Known rows, with every way that one mark hangs from another:
(k412 (k609 k466)): [-0.12  0.97  1.48  0.02 -0.81  1.05 -1.00 -0.72  0.08 -0.23 -1.63  1.89
  0.71  1.00 -0.78  0.54 -0.20  0.05 -1.71 -1.78 -2.23  0.50 -2.06 -0.35
 -0.45]
(k49 k609 (k662 k466)): [-0.38  1.87  2.53  1.19 -1.55  1.84 -0.45  0.81 -0.90  0.11 -0.82  2.46
 -0.12  0.19 -0.20 -1.12 -1.03  0.31  1.34 -2.03  1.22  0.30  1.98  2.11
  0.53]
(k736 k466): [-1.17  0.97  1.57 -1.33  0.33  0.97 -0.76 -0.96 -0.88  0.55 -1.63  0.72
  0.36 -1.91 -0.35 -0.17 -0.13  0.69 -1.06 -0.89  0.58  0.24 -0.99  0.86
  0.17]
(k412 (k609 (k466 k532))): [-0.67  1.09  1.75 -0.99 -0.22  0.47 -1.63 -1.20  0.32 -0.70 -1.56  2.09
  0.83  2.50  0.72  0.52 -0.72 -1.08 -2.06 -1.42 -3.63  0.96 -3.14 -0.09
 -1.01]
(k532 k49 (k609 k466)): [-0.05  0.03 -1.49  1.11  1.00  0.55 -0.51 -1.08 -0.95 -0.29 -1.59  1.41
  1.17  0.63 -2.82 -0.43 -0.93  0.06 -1.78 -0.31 -0.50  1.12 -2.08 -2.85
  0.66]
(k412 k609): [-0.12  1.27  1.66  0.19 -1.54  0.71 -1.92  0.28  0.85 -0.67 -0.74  1.06
  0.40 -0.83 -0.69  0.42  0.46  0.43 -0.95 -1.19 -2.01  0.36 -1.29  1.53
 -0.71]
(k412 (k609 (k466 k49 (k532 k662)))): [-0.53  0.88  1.68  0.00  0.18  0.77 -1.01 -0.80 -0.55  0.11 -1.59  1.72
 -0.56  4.34  0.98  1.62 -1.02 -0.84 -3.57  0.42 -3.44  1.41 -0.51 -0.12
 -0.78]
(k49 (k609 (k466 k532))): [-0.44  1.06  0.87 -0.93  0.47  0.72 -0.76 -0.56  0.36 -0.54 -1.42  2.50
  0.98  1.35  0.78 -0.35 -1.12 -1.08 -0.42 -1.05 -2.16  0.96  0.14  0.37
 -0.19]
(k609 (k466 k49 k532)): [-0.89  0.18  0.08 -1.45  0.81  0.83 -1.37 -1.23  0.33 -0.19 -1.91  0.42
  0.85  3.57  3.19  0.84 -0.94 -0.46 -3.42  0.19 -1.91  0.89 -2.12  1.04
 -0.30]
(k662 k466): [-1.29  0.85  1.94 -0.72 -0.41  0.85 -1.07 -1.25 -0.66  0.12 -1.43  0.83
  0.50 -1.61  0.09 -0.43  0.28  0.73 -1.27 -0.64  1.04  0.23 -2.42  1.76
 -0.14]
(k736 k466 (k532 k609 k662)): [-1.64  0.40  2.00  0.18  1.03  0.09 -0.19  1.41 -2.61  0.81 -0.14  1.67
 -0.19 -1.14 -4.60 -0.50 -0.48  0.41 -0.10  0.49  0.31  1.31 -0.16 -2.14
  1.60]
(k532 k49 k466 k609 k662): [ 0.36  0.58  0.12  1.57  0.68 -0.75  0.34 -1.28 -1.75 -0.30 -0.81  0.77
  0.56 -2.02 -4.21  0.12 -0.36  0.04 -0.43  0.74  2.37  2.00 -0.53 -3.20
  1.34]
(k662 k49): [ 0.00  0.70  0.90  0.18 -1.99  0.11 -1.51 -0.19  1.64 -2.73  0.11 -0.66
  1.59 -1.43  0.48  0.55  0.56  1.34 -1.36  0.33  0.66  0.35 -4.79  2.89
 -0.55]
(k736 (k466 (k49 k609 k662))): [ 0.07  1.47  0.98  1.02 -0.82  2.60 -0.20  1.40 -0.82  1.00 -1.27  1.28
 -0.63  2.15  0.87 -0.42 -1.76  0.42  0.38 -1.15 -0.24  0.27  5.35  1.87
  0.90]
(k49 k662): [-0.46  1.47  2.30  0.28 -1.33  1.05 -1.35  1.27  0.13 -0.74 -0.45  1.37
  0.17  0.06  1.22  0.33 -0.21  0.85 -0.29 -1.95  1.92  0.38 -1.77  2.28
  0.15]
(k466 k49 (k532 k609 k662)): [-0.55  0.67  0.77 -0.14  0.19 -0.11 -1.76  0.60 -0.26  0.16 -0.72  0.67
 -0.57  1.95 -0.67  0.85 -0.58 -0.69 -2.02  1.43 -0.76  1.63 -0.45  1.18
  0.28]
(k466 (k532 k609)): [-0.70  0.92  0.81 -1.11 -0.05 -0.45 -2.40  0.31  0.69 -0.61 -0.71  1.18
  0.81 -0.08 -0.93 -0.24 -0.32 -0.88 -0.52 -0.28 -0.95  1.19 -2.77  1.15
  0.07]
(k466 k49 k532): [-0.77  0.50  0.23 -1.33  0.06  0.44 -2.26 -0.20  1.12 -0.67 -1.02 -0.44
  0.48  1.80  3.23  0.75 -0.28 -0.11 -2.71  0.80 -1.79  0.70 -1.29  2.74
 -0.60]
(k662 (k49 k466)): [ 0.63  0.84  0.07  0.40 -2.23 -0.49 -1.22 -0.44  1.79 -3.23  0.54  0.52
  3.13 -1.81  1.23  0.51  0.77  1.46  0.09 -0.07  2.19  0.72 -4.66  3.80
 -1.20]
(k736 k466 (k532 k609)): [-1.43  0.13  0.88 -0.47  0.62  0.35 -1.00  1.27 -1.43  0.49 -0.43  0.91
  0.91 -0.79 -3.43 -1.13 -0.59  0.42  0.25 -0.25 -0.74  0.82 -0.91 -1.56
  1.54]
(k662 (k49 k609) k466): [ 0.13  1.08  1.26  1.12 -2.15  0.94 -0.55 -0.58  0.62 -1.82 -0.27  0.53
  1.32 -1.23 -0.92 -0.91 -0.27  0.80  0.38  0.27 -0.13  0.26 -1.24  2.76
 -0.26]
(k609 k466): [-0.67  0.52  1.03 -0.89  0.21  0.87 -0.61 -1.05 -0.23 -0.18 -1.74  1.34
  1.04  0.02  0.28  0.44 -0.10  0.42 -1.83 -1.30  0.55  0.51 -2.91  0.18
  0.05]

Rows:
[-0.70  1.02  0.90  1.02  1.14  0.14 -0.39 -1.80 -1.22 -0.82 -1.30  2.57
 -0.09  2.49 -0.77  0.80 -1.18 -0.83 -3.29  0.35 -3.42  1.67 -1.99 -2.77
 -1.09]  (k412 (k609 (k466 (k532 k49 k662))))
[-0.45  1.29  0.26  1.28  1.00  0.03 -0.37 -0.26 -0.41 -1.15 -0.24  2.15
 -0.28 -0.44 -0.73 -0.13 -0.87 -0.53 -0.86  1.35 -1.81  1.50  1.87 -0.36
 -0.55]  (k466 (k532 (k49 k609) k662))
[ 0.10  1.02  0.17 -0.65 -1.70 -1.10 -1.89 -0.90  2.09 -3.67  0.58  0.84
  3.21 -0.45  2.70  0.51  0.24  0.38 -0.26  0.35  0.74  1.23 -5.57  3.97
 -1.65]  (k662 (k49 (k466 k532)))
[-1.17  0.90  0.66  0.30  1.36 -0.45 -0.83 -1.07 -0.70 -1.21 -0.49  1.24
 -0.17 -0.40  0.30  0.60 -0.37 -0.04 -2.71  1.44 -0.70  1.51 -2.12 -0.49
 -0.86]  (k466 (k532 k49 k662))
[ 0.89  0.85  0.80  1.03 -1.45  0.67 -0.92  1.03 -0.39  0.15 -0.99 -0.14
  0.65  1.97 -0.46  0.28 -1.10  0.05  0.41 -1.06  2.60  1.28  0.51  0.21
  1.96]  (k532 (k466 (k49 k662)) k609)
[ 0.03  1.73  0.81  0.12 -1.27 -0.47 -1.97  1.26  0.37 -1.27  0.05  3.24
  1.71  1.28  0.76 -0.22 -0.92 -0.67  1.66 -1.85  2.02  1.62 -2.13  2.27
 -0.24]  (k49 (k466 (k532 k609)) k662)
[-1.05 -0.37 -0.28 -0.05  0.70  0.98 -1.10  1.56 -1.33  0.86 -0.63 -0.31
  0.65  1.61 -2.10 -0.62 -0.95  0.54 -1.04  0.84 -1.66  0.79  1.06 -0.97
  1.66]  (k736 (k466 k49) (k532 k609))
[ 0.22  0.92  0.72 -0.03 -1.11  0.32 -0.69 -0.85  1.39 -2.65 -0.50  1.38
  1.90  1.77  0.84 -0.08 -1.15 -0.58 -0.52 -0.03 -2.16  1.01 -2.52  1.32
 -0.51]  (k662 (k49 (k609 (k466 k532))))
[-0.40  1.23  1.45  0.09 -1.62  0.27 -1.16 -1.07  0.94 -2.27 -0.26  0.77
  1.40  0.18  0.54 -0.90 -0.79 -0.32 -0.03  0.71 -1.61  0.75 -2.12  2.88
 -0.70]  (k662 (k49 k609) (k466 k532))
[-0.06  0.88 -0.18 -0.33 -0.26  0.90 -1.73  0.67  1.42 -0.65 -0.79  0.59
  0.37  1.80  2.18  0.03 -0.84 -0.56 -0.86  0.58 -2.97  0.78  2.52  2.78
 -0.25]  (k466 (k49 k609) k532)
[-0.35  0.59  0.52 -0.58 -0.24  1.03 -1.78 -0.89  0.60 -0.30 -1.89  0.91
  0.59  4.69  2.19  0.98 -1.11 -0.89 -3.25 -0.31 -4.59  0.95 -1.23  0.39
 -0.84]  (k412 (k609 (k466 k49 k532)))
[-0.74  0.52  1.18  0.88 -0.27  0.88 -0.70 -0.24 -1.90  1.36 -1.33  0.58
 -0.88  0.74 -2.50  0.17 -0.42  0.32 -1.82  1.17  1.11  1.02  0.40  0.89
  0.91]  (k532 k609 (k662 (k466 k49)))
[-1.09  0.31  1.44  1.51  0.20  1.36  0.18  1.53 -1.70  0.41 -0.05  0.99
 -0.34  1.13 -1.26 -0.48 -0.66  0.79 -0.62  1.55 -1.15  0.84  3.83  0.47
  1.02]  (k736 (k532 (k662 (k466 (k49 k609)))))
[-0.33  0.42  1.11  1.32 -1.34 -1.09 -0.36  1.29  0.31 -3.43  1.96  1.17
  2.63 -1.35 -0.34  0.74  0.76  1.82  0.18  1.29  2.10  1.38 -3.98  1.78
 -0.50]  (k736 (k532 (k662 (k49 k466))))
[ 0.39  0.80  0.71  2.27 -1.74 -0.58  0.12  2.05  0.68 -3.42  2.19  1.99
  2.54 -1.31 -1.42  0.01  0.20  1.28  1.99  1.18  0.89  1.41  0.02  1.85
 -0.16]  (k736 (k532 (k662 (k49 k466 k609))))
[-0.17  0.66  0.89  0.55 -0.53  2.03 -0.64  0.60 -0.50  0.10 -1.63  0.93
  0.23  4.10  2.47  0.89 -1.25  0.65 -2.21 -1.51  0.95  0.47 -0.52  1.06
  0.57]  (k609 (k466 (k49 k662)))
[ 0.15  0.46  0.35  0.41 -0.74  1.67 -1.21 -0.42  0.27  0.13 -1.88  0.53
  0.49  3.20  0.52  1.02 -0.59  0.21 -2.87 -0.74 -3.08  0.42 -0.19  0.24
 -0.35]  (k412 (k609 (k466 k49)))
[-0.66  1.32  1.99 -0.32  0.73  0.43  0.12 -0.51 -0.75 -0.14 -1.16  3.34
 -0.09  0.98 -0.51  0.31 -1.04 -1.05 -0.64 -0.27 -1.00  1.47  0.84 -0.16
 -0.04]  (k49 (k609 (k466 (k532 k662))))
[-0.20  0.73  0.32  0.64 -0.72  1.90 -0.71 -0.26 -0.19  0.57 -1.45  0.52
  0.13  0.56  0.29 -0.69 -0.63  0.42 -0.69  0.28 -1.06  0.18  3.32  2.48
  0.27]  (k662 (k466 (k49 k609)))
[-1.36  0.04  0.37  1.56  1.41 -0.12 -0.21  1.00 -1.34 -1.41  0.62  0.80
  0.34 -0.99 -1.66  0.16  0.05  1.36 -1.97  1.65 -0.43  1.20 -1.19 -2.18
  0.34]  (k736 (k532 k49 k662))
[-0.49 -0.18  1.31  1.48 -0.55 -0.35 -0.10  1.23 -0.90 -1.98  0.70  1.11
  1.42  1.46 -3.97  0.39 -0.46  0.68 -0.92  1.00  0.48  1.60 -4.72 -1.88
  1.14]  (k736 (k532 (k609 k466) (k662 k49)))
[-0.56 -0.26 -0.46  0.68  1.11 -0.53 -0.05 -0.43 -0.69 -1.72 -0.03 -0.39
  2.24 -1.28 -0.78 -0.45 -0.17  0.93 -0.79  0.66  0.08  1.28 -1.81 -3.21
  1.13]  (k736 (k532 k49 k466))
[-0.13  0.70  0.76  0.91  0.86 -0.45  0.61 -1.93 -1.44 -0.75 -0.87  0.40
  0.55 -2.49 -1.52  0.62  0.01  0.62 -1.39  0.78  2.30  1.55 -0.89 -2.21
  0.56]  (k532 k49 k466 k662)
[-0.22  1.21  2.66  0.41 -1.39 -0.17 -0.81 -1.20  0.27 -2.35 -0.39  1.63
  0.63  2.59 -0.35  1.37 -0.65 -0.53 -2.53  0.40 -2.49  1.48 -5.09  0.27
 -1.26]  (k412 (k609 (k466 (k532 (k662 k49)))))
[ 0.82  2.04  0.80  1.52 -1.94  0.92 -0.56  1.78  0.59 -1.20  0.20  3.53
  1.54 -0.51  0.97 -0.44 -0.57  0.54  2.86 -2.39  2.28  0.74  2.43  3.18
 -0.16]  (k49 k466 k609 k662)
[-1.33  0.61  0.61 -1.95  0.90  0.88 -1.49 -1.22 -0.39  0.52 -1.81 -0.21
  0.14  1.63  2.55  0.28 -0.99 -0.20 -2.63  0.58 -1.91  0.67 -0.11  1.62
 -0.25]  (k736 (k466 k49 k532))
[ 0.49  0.45  0.83  0.49 -0.32 -0.08 -0.28 -0.21 -1.06  0.60 -1.07 -0.25
  0.05 -0.14 -2.49  0.87 -0.27 -0.02 -0.71  0.82  2.38  1.69  0.62 -0.57
  1.65]  (k532 (k466 k49) k609 k662)
[ 0.70  0.98  0.04  2.03 -0.49  0.05 -0.31 -0.02 -1.10 -0.76 -0.73  0.91
  1.07  0.06 -2.17 -0.47 -1.20  0.05  0.66 -1.19  2.64  1.56 -0.92 -2.44
  1.59]  (k532 (k49 k662) k466 k609)
[-0.09  0.91 -0.58  1.57  0.49 -0.40  0.03 -0.92 -0.87 -1.37 -0.11  2.17
  1.31 -2.36 -0.41  0.55  0.36  1.17 -0.91  0.67  2.35  1.38 -0.73  0.32
 -0.97]  (k532 (k49 k466) k662)
[ 0.89  1.39 -0.25  0.36 -2.10 -0.67 -1.29 -0.13  2.47 -3.65  0.83  1.81
  3.09 -0.52  1.72 -0.20 -0.27 -0.09  1.52  0.26 -0.39  1.20 -1.79  4.11
 -1.41]  (k662 (k49 (k466 k532) k609))
[-0.98  0.43  0.34 -0.71  0.00  0.44 -2.08 -0.79 -0.46  0.58 -1.57  0.18
  0.33  2.47  0.14 -0.49 -1.01 -0.73 -1.92  0.82 -1.43  1.01 -1.34  1.52
  0.26]  (k662 (k466 k49 (k532 k609)))
[-1.30 -0.08  0.89  0.54  1.02  0.76 -0.38  1.64 -2.45  1.24 -0.36  0.47
 -0.46  1.29 -3.21 -0.04 -0.86  0.58 -1.26  1.49 -0.61  1.26  1.76 -1.51
  1.74]  (k736 (k466 k49) (k532 k609 k662))
[-1.54 -0.25  0.36 -0.64  0.91  1.27 -0.78  0.88 -0.94  0.33 -0.74 -0.63
  0.66  1.16  0.71 -0.16 -0.50  1.16 -1.94  0.83 -1.71  0.37  0.76  0.09
  0.85]  (k736 (k466 k49) k532)
[ 0.47  0.63  0.86  1.59 -1.00  1.15 -0.06  2.68 -0.21 -0.79  0.34  0.33
  1.10  2.45  0.78 -0.34 -1.36  0.46  1.54 -0.68  0.38  1.02  3.72 -0.17
  2.06]  (k736 (k532 (k466 (k49 k609 k662))))
[ 0.70  0.73  0.44  0.93 -1.60  0.96 -0.11 -0.35  1.14 -2.23 -0.51  1.09
  1.82  0.31 -0.62 -0.06 -0.61  0.47 -0.17 -0.38 -0.56  0.52 -1.46  1.28
 -0.05]  (k662 (k49 (k609 k466)))
[ 1.06  0.67 -0.07  0.34 -0.86  0.89 -0.22 -0.21  0.62 -0.17 -1.12 -0.37
  1.09 -0.37  0.42  0.06 -0.48  0.12  0.42 -0.02  0.09  0.81  3.46  1.01
  1.12]  (k532 (k466 (k49 k609)))
[ 0.71  1.20 -1.31  2.59 -0.87  0.14 -0.89  0.90 -0.41 -1.38  0.03  2.63
  1.82  0.13 -1.20 -0.54 -0.90  0.63  1.10 -1.30  2.62  1.39 -0.70  0.12
  0.10]  (k532 (k49 k466 k662) k609)
[-1.71  0.03  1.48 -0.06  1.22  1.04 -0.03  1.00 -2.16  0.78 -0.44  0.13
 -0.46  0.91 -0.48  0.49 -0.50  1.19 -2.22  1.46 -0.54  0.85  1.31 -0.54
  0.96]  (k736 (k466 k49) (k532 k662))
[ 0.53  0.91 -0.45 -0.01 -1.93 -1.41 -2.10 -0.15  1.86 -3.22  0.66  1.24
  3.22  0.04  0.05  0.03 -0.11 -0.21  0.69  0.42  0.65  1.62 -5.31  2.95
 -0.94]  (k662 (k49 (k466 (k532 k609))))
[-1.17  0.64  1.89  0.28  0.04  1.17 -0.46 -0.89 -1.58  0.97 -1.43  0.23
 -0.82  0.33  0.34  0.67 -0.05  0.94 -2.74  1.21  1.20  0.67  0.06  1.85
  0.10]  (k532 (k662 (k466 k49)))
